Each row was made from one small tree. Brackets hold a mark, then the marks that hang from it, in the order of their numbers. Every link used is in the known rows. Write each row's tree.
Known rows:
(k_574 k_859 k_933): [ 24   6 -52 -50  13 -37 -20 107  44  10  25  -7  -9  15  44  25   5 -48
  43 -21  16   3 -24  13  38]
(k_604 k_839): [ 61 -17 -32  -9 -18  42  29  45   9  21   9 -36 -21  21  18  30  51 -50
  41 -10   1  10  52   0 -19]
(k_104 (k_708 k_273)): [ 51 -26  -1 -44 -26  14  -3  73  10  -5   1 -38 -45   3  21  38  21 -19
  -8  -9  16 -34  -4  -7   1]
(k_104 (k_569 k_890) (k_708 (k_273 (k_828 k_908)) k_788)): [  8 -10 -33 -65 -40 -14 -17  15  32  35  13 -52 -74  18   5  19  -6  54
 -53 -10 -19 -63 -55 -25 -27]
(k_839 k_604): [ 24 -14 -15 -16  -5  15  13  64  23 -39  11 -33 -14 -16  29  54  53 -34
  -7   7   4   9   9  49  25]
(k_708 (k_104 k_569) k_273 k_788): [ 79  19 -40 -63  17  34 -73  44  54  29 -77 -25 -77  47  -6   7  57 -10
   0 -26  -6 -70 -15  -3  12]
(k_934 k_933): [  9 -29 -20 -37  -4  16   9  25  -9   9   2 -35  -8  22  20  25  33 -36
  50  -4 -42   4  16  44  -3]
(k_708 (k_104 (k_569 k_890)) k_273 (k_788 k_604)): [ 66  23 -28 -52 -19  51 -33  37  48   4 -81 -19 -95  31  12  -5  59   3
  20   1  -1 -50 -32 -18  16]
(k_788 (k_604 k_839) (k_708 k_104 (k_273 k_828))): [ 65  48 -45  45 -11  48  27  47  -5   0 -43 -44 -73   5  77  40  57 -49
  20  48  -7  -5 -47 -11 -14]
(k_617 (k_934 k_933)): [-15  -7 -28 -62 -17  54  22  22  12   0  -1 -30 -23  21  11   4   6 -56
  51   8 -38  -6  13  52  -3]
(k_22 k_396): [ 47 -38 -22 -61 -13  18 -15  71 -10 -15 -37 -33 -26  32 -11  26  15 -34
  -6 -22 -10  13   6  21 -12]
(k_708 (k_104 (k_569 k_890)) (k_273 (k_828 k_908)) (k_788 k_604)): [ 43  41 -46 -41  -6  23 -33   4  28  42 -78 -16 -72  25  12  29  52  26
 -23 -10 -34 -60 -75  -6   4]
(k_788 k_604 (k_708 k_104 k_273)): [ 55  49 -20  10 -17  65  36  66  -5 -30 -62 -42 -73   4  45  40  48 -42
  18  22  18  -4 -64   5  17]
(k_574 (k_859 k_396) k_933): [ 33  27 -48 -29  32 -37 -16 102  44   9   2 -20 -29  37  54   1 -10 -55
  74 -27   8  -1 -38  -2  55]
(k_708 (k_104 (k_569 k_890)) (k_273 k_828) (k_788 (k_604 k_839))): [ 65  24 -53 -22  -8  29 -44  16  42  35 -62 -16 -95  26  45  -1  68   2
  15  28 -35 -56 -27 -30 -16]
(k_617 (k_890 k_569) (k_934 k_933)): [-47 -21 -60 -61  -9  39  33  -9  31 -28  36 -54 -65  46  -1   6  -3 -85
  23   0 -65  -2  -8   1 -43]
(k_617 k_934): [  0   8 -25 -70 -21  71  36  44  15  -3  -7 -18 -28   5  -6  17  11 -53
  29  -9 -10 -12   5  38  -5]
(k_617 (k_890 k_569)): [ -6 -22 -49 -47  -2  20  39  21  13 -25  31 -43 -56  25 -14  41  30 -60
  -6 -34 -31   1 -14 -24 -44]
(k_104 (k_569 k_890) (k_708 (k_273 k_828) k_788)): [  8 -21 -31 -70 -37 -12 -27  28  35  20  19 -45 -89   6  21   1   2  45
 -31  12 -23 -67 -41 -31 -35]
(k_788 (k_604 k_839) (k_708 (k_104 (k_569 k_890)) (k_273 k_828))): [ 38  41 -47  30 -32  46  40  32  11  -7 -19 -62 -89   6  80  16  27 -26
  16  47  -3 -19 -58 -36 -26]
(k_574 k_859): [ 26  21 -27 -50   6  -1  13  97  15   6  -6 -15  -3 -14  40  41  28 -34
  39 -19   8  -6  -6  26  31]
(k_890 k_569): [  0 -29 -50 -19 -10  15  29  45   9 -15   5 -32  -4  23   6  36  30 -38
  -7 -67  -6  19 -23   1 -35]
(k_104 (k_569 k_890) (k_708 k_788)): [  8 -34 -10 -75 -41  19  17  42  35  -6  45 -58 -86   3  -7  -4  -8  36
 -26  -2   8 -45 -21 -16 -21]
(k_104 k_569): [-13 -22  -8 -54 -17  37  36  45  26  -3  31 -55 -22  18  20  30   1  -1
   1 -27  12 -27 -15  10 -18]
(k_104 (k_708 k_273 k_788)): [ 68 -14 -15 -50 -19  12 -37  64  21  15 -26 -26 -69  20   1  29  47  -1
 -12   1   0 -35  -5   4   2]
(k_788 (k_604 k_839) (k_708 (k_104 k_569) (k_273 (k_828 k_908)))): [ 40  50 -42  45 -19  49  43  27  12  11 -25 -75 -65  27  75  52  24 -20
 -14  25   7 -18 -74 -16 -15]

Which tree is each row?
[ 57  20 -47   0 -20  19 -38  23  16  51 -64   3 -58  35  52  39 100  -1
  31  42 -46  -8  -9   6 -23]
(k_708 (k_273 k_828) (k_788 (k_604 k_839)))
[ 35  25 -37 -23 -15  14 -38  29   7  40 -73  14 -53  22  39  46  93  11
  19  33 -49 -16 -37  23 -14]
(k_708 (k_273 k_828) (k_788 k_604))
[ -7 -34  -4 -46 -19  -5  -3  52  31   6  46 -62 -51   5  59  38 -18  21
 -41   3   3 -70 -44 -18 -31]
(k_104 k_569 (k_708 (k_273 k_828)))
[ 10 -22 -18 -52 -14  -6 -38  42  42  25  20 -50 -74  21  39  29   9  39
 -45  13 -12 -71 -44  -7 -30]
(k_104 k_569 (k_708 (k_273 k_828) k_788))
[ 58   3 -21  -6 -24  58  17  41  16  19 -33 -14 -56  32  19  31  89 -12
  38  25  -8  21  17  26  -6]
(k_708 (k_788 (k_604 k_839)))
[ 55  38 -69 -65  10   3 -65  -1  29  63 -75 -17 -66  28 -21  20  44  18
 -31 -38 -48 -76 -55  -9  -3]
(k_708 (k_104 (k_569 k_890)) (k_273 (k_828 k_908)) k_788)
[ 58 -11   3 -30 -32  28 -12  68  20  -1 -29 -25 -75  17  28  37  54   6
  -5  24  10 -21 -19   6   7]
(k_104 (k_708 k_273 (k_788 k_604)))
[ 58   8 -31 -63  29  47 -29  46  40  17 -35 -29 -70  22 -20  13  46  -9
  -9 -26  -6 -56 -14  22   8]
(k_708 (k_104 k_569) k_788)
[ 17 -22   0 -55 -65  24   7  45  45 -13   9 -54 -97  20  32   0   7  43
 -11  21  17 -42 -38 -33 -11]
(k_104 (k_569 k_890) (k_708 k_273 (k_788 k_604)))
[ 67  23 -43  -8  11  34 -52  27  47  40 -61 -21 -83  38  60  21  73  -2
   5  29 -27 -59 -29 -11 -14]
(k_708 (k_104 k_569) (k_273 k_828) (k_788 (k_604 k_839)))
[ 46  22 -60 -48   1  -6 -71  24   9  60 -70  13 -47  25   6  37  84   3
  11   5 -62 -32 -18  21 -21]
(k_708 (k_273 k_828) k_788)
[ 68  22 -18 -39   0  55 -41  49  53   8 -80 -25 -83  44  27  17  65  -1
   9   2   7 -53 -35   0  20]
(k_708 (k_104 k_569) k_273 (k_788 k_604))
[  1 -19   0 -32 -26  10 -12  46  42   9  17 -50 -80  19  66  36  15  46
 -37  36  -2 -57 -59  -5 -24]
(k_104 k_569 (k_708 (k_273 k_828) (k_788 k_604)))
[ -2  -8 -16 -45 -54   3   8  18  30  18  10 -51 -79  15  32  26   1  61
 -45  12  -9 -49 -71 -23 -21]
(k_104 (k_569 k_890) (k_708 (k_273 (k_828 k_908)) (k_788 k_604)))
[ 35  -6 -23 -71   3  46  21  46  21 -11  -3 -39 -51 -10  -9   1   8 -27
   7 -40   7 -52 -12 -10   4]
(k_708 (k_104 (k_569 k_890)))
[  77   37  -41  -27   23   28  -61   40   13   34 -101   18  -73   10
   29   37   97  -14   10   20  -44  -48  -42   18    8]
(k_708 k_104 (k_273 k_828) (k_788 k_604))
[ 56  36 -33  25 -45  67  50  44  22 -24 -27 -73 -92  22  64   7  26 -35
  29  33  27  -8 -39 -41  -7]
(k_788 (k_604 k_839) (k_708 (k_104 (k_569 k_890)) k_273))
[ 29  43 -22  -5 -38  61  48  51  11 -38 -38 -60 -87   5  49  16  17 -20
  15  22  23 -17 -76 -20   5]
(k_788 k_604 (k_708 (k_104 (k_569 k_890)) k_273))
[ 67   7 -27 -29 -12  68  11  34  42   3 -30 -34 -92  22  12  -7  56  -8
  23  10   3 -28  -2 -10   2]
(k_708 (k_104 (k_569 k_890)) (k_788 (k_604 k_839)))
[-10 -21 -19 -59 -47 -11  17  23  20  16  39 -63 -50   0  25  27 -32  36
 -49 -21  -4 -62 -56 -36 -27]
(k_104 (k_569 k_890) (k_708 (k_273 (k_828 k_908))))
[  12   56  -30   16  -12   43   43   34    1   -3  -36  -61  -59   10
   60   61   16   -5  -28   13    3  -28 -111    5   -2]
(k_788 k_604 (k_708 (k_104 k_569) (k_273 (k_828 k_908))))
[ 57  20 -22 -29 -31  40 -26  46  21  20 -83   0 -58  42  20  33  92   0
  35  15 -13  -1 -14  17  10]
(k_708 k_273 (k_788 k_604))
[ 88  18 -37 -28 -24  55 -32  32  56  15 -72 -30 -99  45  25 -12  66  -8
  31  11   3 -42  -4 -36   6]
(k_708 (k_104 (k_569 k_890)) k_273 (k_788 (k_604 k_839)))
[ 49  33 -28  44 -54  59  54  51   1 -11 -29 -57 -62  30  69  39  52 -38
  41  45  19  32 -24 -12 -13]
(k_788 (k_604 k_839) (k_708 k_273))
[ 79  14 -31  -5 -36  45 -25  40  30  31 -74 -10 -62  56  32  26  99 -12
  46  26  -8   7  16   2  -1]
(k_708 k_273 (k_788 (k_604 k_839)))
[ 39  27 -26  25 -35  77  83  46  12 -33   7 -76 -87   3  53  11  18 -34
  21  33  28   4 -38 -21 -11]
(k_788 (k_604 k_839) (k_708 (k_104 (k_569 k_890))))
[ 38  65 -36  19  -7  42  37  38 -20   1 -60 -38 -55  -1  45  67  41 -24
 -15  14  -7 -11 -97  16   8]
(k_788 k_604 (k_708 k_104 (k_273 (k_828 k_908))))
[ 57   5 -32 -70 -10  32 -23  43  34   1 -44 -35 -59  14   5  -4  18 -28
  16 -40   6 -65 -14 -35   8]
(k_708 (k_104 (k_569 k_890)) k_273)
[ 19 -23  -9 -13 -31  13 -11  42  48  18  25 -58 -83  30  76  31  21  36
 -28  43   0 -51 -36 -19 -32]
(k_104 k_569 (k_708 (k_273 k_828) (k_788 (k_604 k_839))))
[ 43  29 -44 -47  -3  25 -46  21  33  25 -71  -6 -91  12  32   6  61  14
   4  18 -39 -65 -56 -13  -6]
(k_708 (k_104 (k_569 k_890)) (k_273 k_828) (k_788 k_604))
[ 41  27 -18  36 -18  81  77  55  16 -29   7 -80 -77  12  64  28  22 -38
  13  33  35   1 -39  -6  -8]
(k_788 (k_604 k_839) (k_708 (k_104 k_569)))
